What can hang from each mark:
lopu: bima rodi vesudug
mizo: bima vesudug
fego: bima
bima: fego lopu mizo numep
numep: bima rodi
rodi: lopu numep
vesudug: lopu mizo numep

In the rows, zero is written as 128.
Known rows, with every way that one mark hangs from another:
(rodi (lopu (vesudug mizo)) numep): [127 156 146 208 201 139  88 142 128 185 108 199 125 155 108 168  93 153
 100 117 104 109 108 118 173 179 147 147 155 182 151 171  99 180 128 171
 116  83 128 166 115 113 114 139 108  85 146 124 112 145  92 134 148 146
 114 127 140  85 122 156 145 155  32]
(fego (bima lopu (mizo vesudug))): [144 167 145 187 149 130 117 134 142 145 101 123 113 138 112 129  78 143
 130 138 110 133 169 133 158 178 171 127 128 132 163 165 122 147 133 164
 117  86 130 194 114  84 115 168 131 141 150 138 177 147  70 133 106 141
 106  87 129  92  90 134 161 164 118]
(mizo vesudug): [142 152 153 155 161 131  98 124 139 131 112 128 129 134 113 125  83 166
 130 129 129 147 156 129 161 169 134 134  95 132 137 162 111 152 147 175
 117  87 134 182 133 105 117 149 151 137 141 135 140 145 104 129 125 154
 112 117 130  75 120 148 150 142 123]
(bima fego mizo (numep (rodi lopu))): [142 171 150 182 180 128  91 137 167 194 116 208 101 147 109 169 119 111
 157 106  81 127 136 106 168 172 194 148 171 129 122 139 120 175 131 164
 100 119 119 177 122  76 100 156  85 152 128 135 129 164  88 139 146 152
 111 119 151  80  90 113 170 189  71]
(numep (bima fego) rodi): [150 154 159 150 169 131  92 121 149 156 120 119 130 138 101 129 104 132
 163 121 104 130 145 130 144 164 142 145 106 106 143 139 125 164 152 170
 105 130 135 182 146  88 119 136 136 158 141 133 141 162  87 154 134 162
 118  66 139  95 119 128 181 180 105]
(vesudug (lopu rodi) numep): [101 159 153 181 198 140  88 129 122 177  99 157 107 129 111 162  63 174
 140 108 125 120 113 117 162 170 134 140 189 161 138 157  94 152 147 167
 119  97 108 149 122 110 117 127 122  87 135 141 121 142  92 142 141 157
 111 150 135  88 128 160 147 156  60]
(fego (bima (mizo (vesudug lopu numep)))): [128 163 148 186 170 131  97 131 122 178  96 142 108 130 115 161  58 166
 142 127 132 137 136 131 165 174 171 125 170 136 176 164 102 145 128 162
 127  85 129 186 118 105  89 149 145 113 142 135 141 139  83 133 135 128
  92 143 126  78  98 152 150 168 106]
(mizo (bima (lopu rodi) numep)): [158 172 151 197 166 129  84 133 160 126 121 156 101 137 115 116  92 143
 143 110  61  72 145 117 174 177 168 144 148 136 147 159 108 171 156 170
 109 125 100 191 117  79 121 155  78 149 152 146 157 157  77 157 120 166
 123  96 140 102 124 118 159 155  87]
(mizo (bima fego numep) (vesudug (lopu rodi))): [148 169 161 206 195 124  81 121 153 124 116 176 104 123 122 157  72 172
 149 107 107 114 151 124 186 173 175 138 178 126 154 164 103 169 161 167
 118 111 131 204 132  95 110 128  99 153 137 146 128 153  75 141 148 142
 109 125 130  71 118 147 151 157 109]
(rodi (lopu (bima mizo))): [160 161 147 207 163 130 105 125 122 152 119 154 106 126 105 141  84 141
 128 124  97 138 114 104 170 165 151 132 152 136 143 162 111 175 131 162
 119 100  96 174 120 103 142 157 116 118 138 133 135 144  68 131 133 160
 119  99 137 108 112 105 169 161  91]
(fego (bima lopu (mizo vesudug) (numep rodi))): [141 174 148 189 159 124 101 146 163 162  97 144 112 152 124 134  89 135
 141 110  71  92 158 129 169 181 194 133 132 140 151 147 116 151 134 164
 111 101 122 203 117  62  82 177 112 164 161 143 169 158  79 140 109 143
 106 101 138  85  86 135 159 185  97]
(rodi (numep (bima mizo))): [149 159 150 171 157 130  77 130 151 215  97 163 112 158  94 129  96 146
 141 122  80 131 110 125 152 169 154 137 155 134 162 150 115 167 132 170
 107 117 111 161 131 102 109 147 113 114 153 126 124 146  95 146 145 159
 109 108 134 117 118 121 169 172  72]
(lopu (bima fego mizo numep) rodi vesudug): [159 180 163 222 162 126  98 111 142 130 131 226  84 127 114 146  91 143
 136  99  70 105 203  84 166 170 136 139 224 168 144 165 120 198 144 162
  90  92 123 239 132  77 132 164  92 188 141 136 123 171  92 169 132 150
 110 112 136 123 126 133 168 161  76]
(numep (bima fego (lopu rodi (vesudug mizo)))): [148 165 159 200 185 136 113 127 138 132 117 168 126 134 105 137 101 144
 131 129  92 124 190 119 150 172 139 146 158 142 154 163 126 181 152 166
 107 110 143 220 135  83 146 145 103 136 142 129 158 164  76 163 118 147
 107  67 125 111 119 150 169 165  71]
(numep (bima fego (mizo vesudug)) rodi): [153 166 161 159 163 120 104 127 154 173 114 141 124 142 105 142 106 147
 158 124  95 145 173 136 156 159 161 137 109 101 146 142 126 158 142 167
 108 127 139 206 152  82 115 152 132 170 145 133 141 163  96 144 133 147
 110  81 131  86 105 133 177 182 127]
(fego (bima (lopu rodi) mizo numep)): [145 175 145 205 156 132 109 135 157 163  99 172  95 147 113 130  84 132
 146 114  65  94 154 113 164 180 183 133 185 157 156 152 117 163 133 160
 100  95 105 190 104  67 110 172  93 150 153 141 173 156  67 149 112 156
 109  97 138 120  95 123 164 180  72]
(vesudug mizo): [144 157 151 156 193 137 102 127 134 163 106 176 127 140 106 138  85 151
 137 139 113 140 140 125 153 168 151 140 124 137 144 151 110 151 144 168
 111 102 133 161 140 115 119 161 140 103 141 123 149 138  99 137 132 147
 108 103 130 104 116 144 150 152  68]
(bima fego (lopu rodi) mizo numep): [143 181 150 193 167 132 104 133 178 175 104 224  91 143 107 142 109 117
 149 111  67 124 187 102 158 179 181 146 205 147 121 146 131 171 145 163
  90 110 115 189 116  64 128 169  64 156 131 138 156 166  80 151 125 155
 111 105 142 106  92 119 168 172  65]
(numep (bima lopu)): [153 154 148 163 156 138  97 133 143 147 109 103 131 139 100 107  95 134
 136 134  92 131 127 126 145 172 148 140 105 115 148 160 119 162 148 172
 116 121 109 183 126  89 133 149 111 120 143 135 160 149  76 152 111 163
 115  76 129 110 115 116 174 162  97]
(mizo (vesudug (numep (rodi (lopu (bima fego)))))): [135 163 159 199 178 122  74 128 136 156 114 128 118 125 118 152  73 165
 137 101 130 141 143 121 182 167 151 144 142 150 131 149 104 161 147 169
 128 105 125 200 134  98 105 140 148 139 142 134 124 161  91 134 146 142
 109 130 145  55 126 154 157 167 114]
(numep (bima fego) (rodi (lopu vesudug))): [137 152 155 187 173 134 102 131 128 146 134 123 133 138 106 155 112 132
 139 114 110 123 136 119 158 169 138 148 117 119 145 162 118 186 140 169
 113 116 138 203 128  84 127 120 116 151 137 134 127 167  81 153 133 158
 117  81 142  82 117 135 178 179  93]
(vesudug lopu (numep (bima fego mizo) rodi)): [120 167 155 168 198 131  83 136 136 208 103 155 114 135 103 178  89 142
 162 113 114 139 119 128 152 166 170 143 186 111 148 144 110 155 138 161
 119 137 120 174 144  95  98 135 112 110 131 133 121 154  90 155 151 135
 101 125 135  83 105 142 171 189  74]
(mizo (bima numep)): [168 162 152 167 164 131  73 124 148 134 124 138 106 133 113 123  87 142
 155 119  91  94 127 118 169 174 175 143 135 114 157 161 105 172 150 173
 111 123 114 193 123 102  98 150 106 154 145 138 139 148  90 155 138 153
 115 119 139  96 127 111 158 153 101]

Rows:
[145 157 150 217 171 135  82 126 104 132 131 130 113 119 113 152  75 156
 113 108 122 116 124  97 173 174 129 143 166 165 147 177  98 188 135 169
 127  90 107 203 111 110 120 139 122 116 139 132 114 153  84 151 136 150
 108 141 140  85 137 138 157 149  84] : (rodi (lopu bima (vesudug numep)))
[146 158 152 181 160 135 107 128 139 139 110 114 123 138 101 107  91 148
 137 124  78 113 138 124 151 169 134 138 119 130 146 154 120 166 150 170
 111 116 110 182 126  83 144 145 108 124 149 139 164 153  74 154 109 175
 121  69 128 115 123 126 172 165  88] : (numep (bima (lopu rodi)))
[150 159 143 182 155 140  93 134 151 144 103 123 113 144 116 118  81 119
 145 118  90 104 132 117 158 188 180 137 149 143 155 155 114 162 139 167
 112  97 114 184 100  79  91 162 109 144 149 140 173 150  66 150 111 151
 110 100 141 100 100 121 163 174  82] : (fego (bima lopu numep))
[157 161 162 203 167 129  99  99 140 119 121 151  98 118 106 123  75 153
 148 113  99 136 180 102 160 162 113 137 177 152 140 148 121 170 160 165
 101  96 120 186 137  97 157 144 135 162 139 135 138 163  73 149 132 169
 121  74 138 119 137 128 171 159 100] : (lopu (bima fego) rodi)
[162 164 146 171 150 132  97 127 145 178 105 167 101 144 111 137  83 128
 156 125  86 114 138 114 156 176 186 130 172 135 166 154 114 164 128 163
 104  95 118 188 111  90  86 168 122 151 145 131 153 147  81 148 128 146
 102 120 138 111  96 113 164 179  87] : (fego (bima mizo numep))
[135 156 160 202 166 136  88 118 138 156 118 174 113 147 102 139  95 161
 129 105  94 106 163 113 157 171 108 146 177 170 158 164 117 187 148 174
  98  92 139 199 126  90 136 123 114 146 149 131 111 166  95 164 141 165
 111 104 136 111 143 157 165 163  73] : (lopu (rodi (numep (bima fego))) vesudug)
[140 173 148 214 153 135 114 136 143 142 113 178  96 147 117 140  88 134
 129 112  66  74 178 105 161 185 165 135 191 166 161 168 118 177 132 162
 100  82 119 217 101  64 111 168  90 162 153 143 162 162  76 160 103 151
 108 104 134 114 101 137 160 174  69] : (fego (bima (lopu rodi vesudug) mizo numep))
[135 170 148 177 160 140 122 132 147 135 126 181 105 134 102 154 118 103
 126 131 119 139 212 112 144 178 152 145 167 126 138 173 137 169 138 167
 101  95 143 205 123  79 137 163  88 147 118 134 147 163  89 153 116 137
 113  90 135  94  92 132 167 152  86] : (bima fego (lopu vesudug) mizo)
[154 163 152 227 173 122  78 124 146 184 102 185 100 139 108 154  83 148
 122 109  96 151 124 112 185 169 158 137 184 161 146 157 113 176 135 164
 119  97 113 178 120 103 126 146 112 123 142 128 114 153  71 123 160 149
 110 114 142  84 112 128 165 166  87] : (rodi (lopu (bima fego (mizo vesudug))) numep)
[146 159 145 190 153 143  98 137 140 124 116 132 116 141 121 130  86 122
 127 115  91  87 151 112 156 191 166 139 153 153 162 174 113 173 139 169
 111  82 127 212  97  77  93 159 103 154 147 139 159 155  75 159 104 143
 106 110 138  98 105 133 160 164  75] : (fego (bima (lopu vesudug) numep))
[124 159 162 192 189 130  85 123 129 170 100 143 118 124 113 157  64 187
 144 111 130 150 138 127 169 167 146 136 177 138 150 159 102 165 151 168
 128 105 131 196 135 101 113 119 130 111 137 138 122 149  85 142 148 143
  96 142 125  70 125 168 156 164 103] : (mizo (vesudug (lopu rodi) (numep (bima fego))))
[128 174 152 179 199 137  94 153 156 142 114 178 128 158 123 148 109 132
 120 105  69  72 156 118 161 184 167 152 130 163 125 156 108 168 144 170
 105 108 129 209 128  73  92 178  83 140 150 140 154 160 104 159 106 141
 117 106 138  85 108 160 149 165  35] : (bima (lopu (vesudug mizo)) (numep rodi))
[115 165 152 168 197 131  80 144 128 216 100 140 120 140 107 166  83 160
 151 112 100 115  94 130 156 166 165 138 167 119 150 147  99 153 133 163
 123 133 103 166 141  98  95 142 115  95 143 136 123 144  97 152 141 142
 107 131 131  91 110 144 164 184  67] : (vesudug lopu (numep (bima mizo) rodi))
[143 160 157 191 160 138 113 124 138 120 124 146 119 132 103 127 103 137
 132 122 101 122 187 115 146 173 127 145 153 135 147 167 130 183 152 169
 105 106 138 219 126  77 151 136 100 154 136 137 151 168  75 167 113 157
 114  69 130 107 122 137 176 162  93] : (numep (bima fego (lopu rodi vesudug)))
[149 167 153 183 167 124  70 138 142 128 117 103 116 124 116 129  73 165
 133 120 123 110 160 138 180 176 167 143 117 120 155 170 103 150 155 173
 135 116 119 207 125 101 105 150 125 124 148 139 147 151  90 144 129 135
 107 131 132  62 126 143 147 141 133] : (mizo (bima lopu) (vesudug numep))
[138 164 144 188 150 138 125 134 129 134 118 140 109 139 108 142  89 123
 123 134 106 107 179 121 148 180 153 133 153 139 171 175 124 162 130 164
 110  81 133 204 108  81 118 166 117 146 142 138 168 152  74 152 104 140
 110  86 131 110  95 133 163 160  90] : (fego (bima (lopu vesudug) mizo))
[145 165 153 203 178 125 103 126 142 156 122 154 110 132 106 155  98 129
 143 112  95 127 133 113 167 163 153 140 143 131 131 143 117 168 138 161
 110 115 110 171 134  88 137 151 119 145 136 139 133 161  72 134 135 161
 126  72 148  94 108 116 176 176  88] : (numep (rodi (lopu (bima fego mizo))))
[131 165 147 165 176 136  86 149 173 151 108 136 120 154 117 125 109 122
 140 102  69  85 125 120 158 181 175 149 119 143 112 144 113 156 149 172
 105 120 107 173 121  69  96 171  89 144 148 148 155 159  93 148 110 160
 126 100 146  86 105 130 160 170  60] : (bima lopu (numep rodi))
[158 166 155 189 154 132 104 118 117 118 134 161 106 124 109 137  86 147
 118 123  98 114 178 103 152 167 120 132 156 143 155 176 116 178 138 166
 107  89 121 220 136 100 134 168 120 158 142 136 125 152  96 157 122 147
 115 101 126 120 126 130 165 144  91] : (lopu (bima mizo) vesudug)
[157 175 155 205 168 131  90 126 158 100 136 177  99 129 115 137 104 130
 139 107  88  80 194 108 172 183 162 151 176 140 152 171 118 185 160 171
 104 112 130 228 119  74 130 144  75 174 138 143 145 171  78 168 125 147
 117  98 140  94 123 130 162 151  88] : (mizo (bima fego (lopu rodi vesudug) numep))
[168 159 150 211 171 133  81 119 143 142 118 155 105 128 112 143  86 126
 141 110  98 138 115  94 174 175 168 143 174 149 134 156 112 188 142 164
 117 107 106 185 114  98 119 144  99 143 130 134 131 156  64 141 145 157
 112 112 147  94 117 104 172 167  85] : (rodi (lopu (bima fego numep)))
[149 156 146 202 169 131  81 132 148 221 101 180 108 153  95 153 105 129
 140 122  93 155  99 119 166 171 171 143 180 135 159 152 120 182 127 166
 113 119 113 162 117  99 121 132  98 103 138 122 117 152  71 138 162 158
 106 108 142  96 106 113 178 182  72] : (rodi lopu (numep (bima fego mizo)))
[150 167 152 219 168 131  89 122 115 155 130 176  96 119 108 171  87 135
 123 113 122 139 160  92 171 172 148 144 203 153 150 174 111 191 129 162
 120  96 120 214 116 103 127 146 109 129 126 127 116 160  81 151 148 136
 102 137 142  86 118 129 167 158  87] : (rodi (lopu (bima fego mizo) (vesudug numep)))
[157 164 157 183 171 128  73 125 152 140 117 133 116 136 120 118  83 147
 145  97  67  93 121 107 167 167 146 140 137 147 130 142 106 169 151 168
 107 116  99 188 137  90 101 163 118 166 155 142 134 157  94 153 125 163
 122 101 143 109 131 124 166 170  81] : (lopu (bima (numep rodi)))
[135 165 156 153 166 125  75 135 136 212 108 136 119 144 104 139  94 152
 158 115  93 119 129 126 155 164 159 143 135 121 146 140 108 159 134 168
 112 133 109 182 142  94  96 154 132 126 150 127 132 155 109 158 140 151
 103 126 139  95 120 134 169 181  90] : (vesudug (numep (bima mizo) rodi))
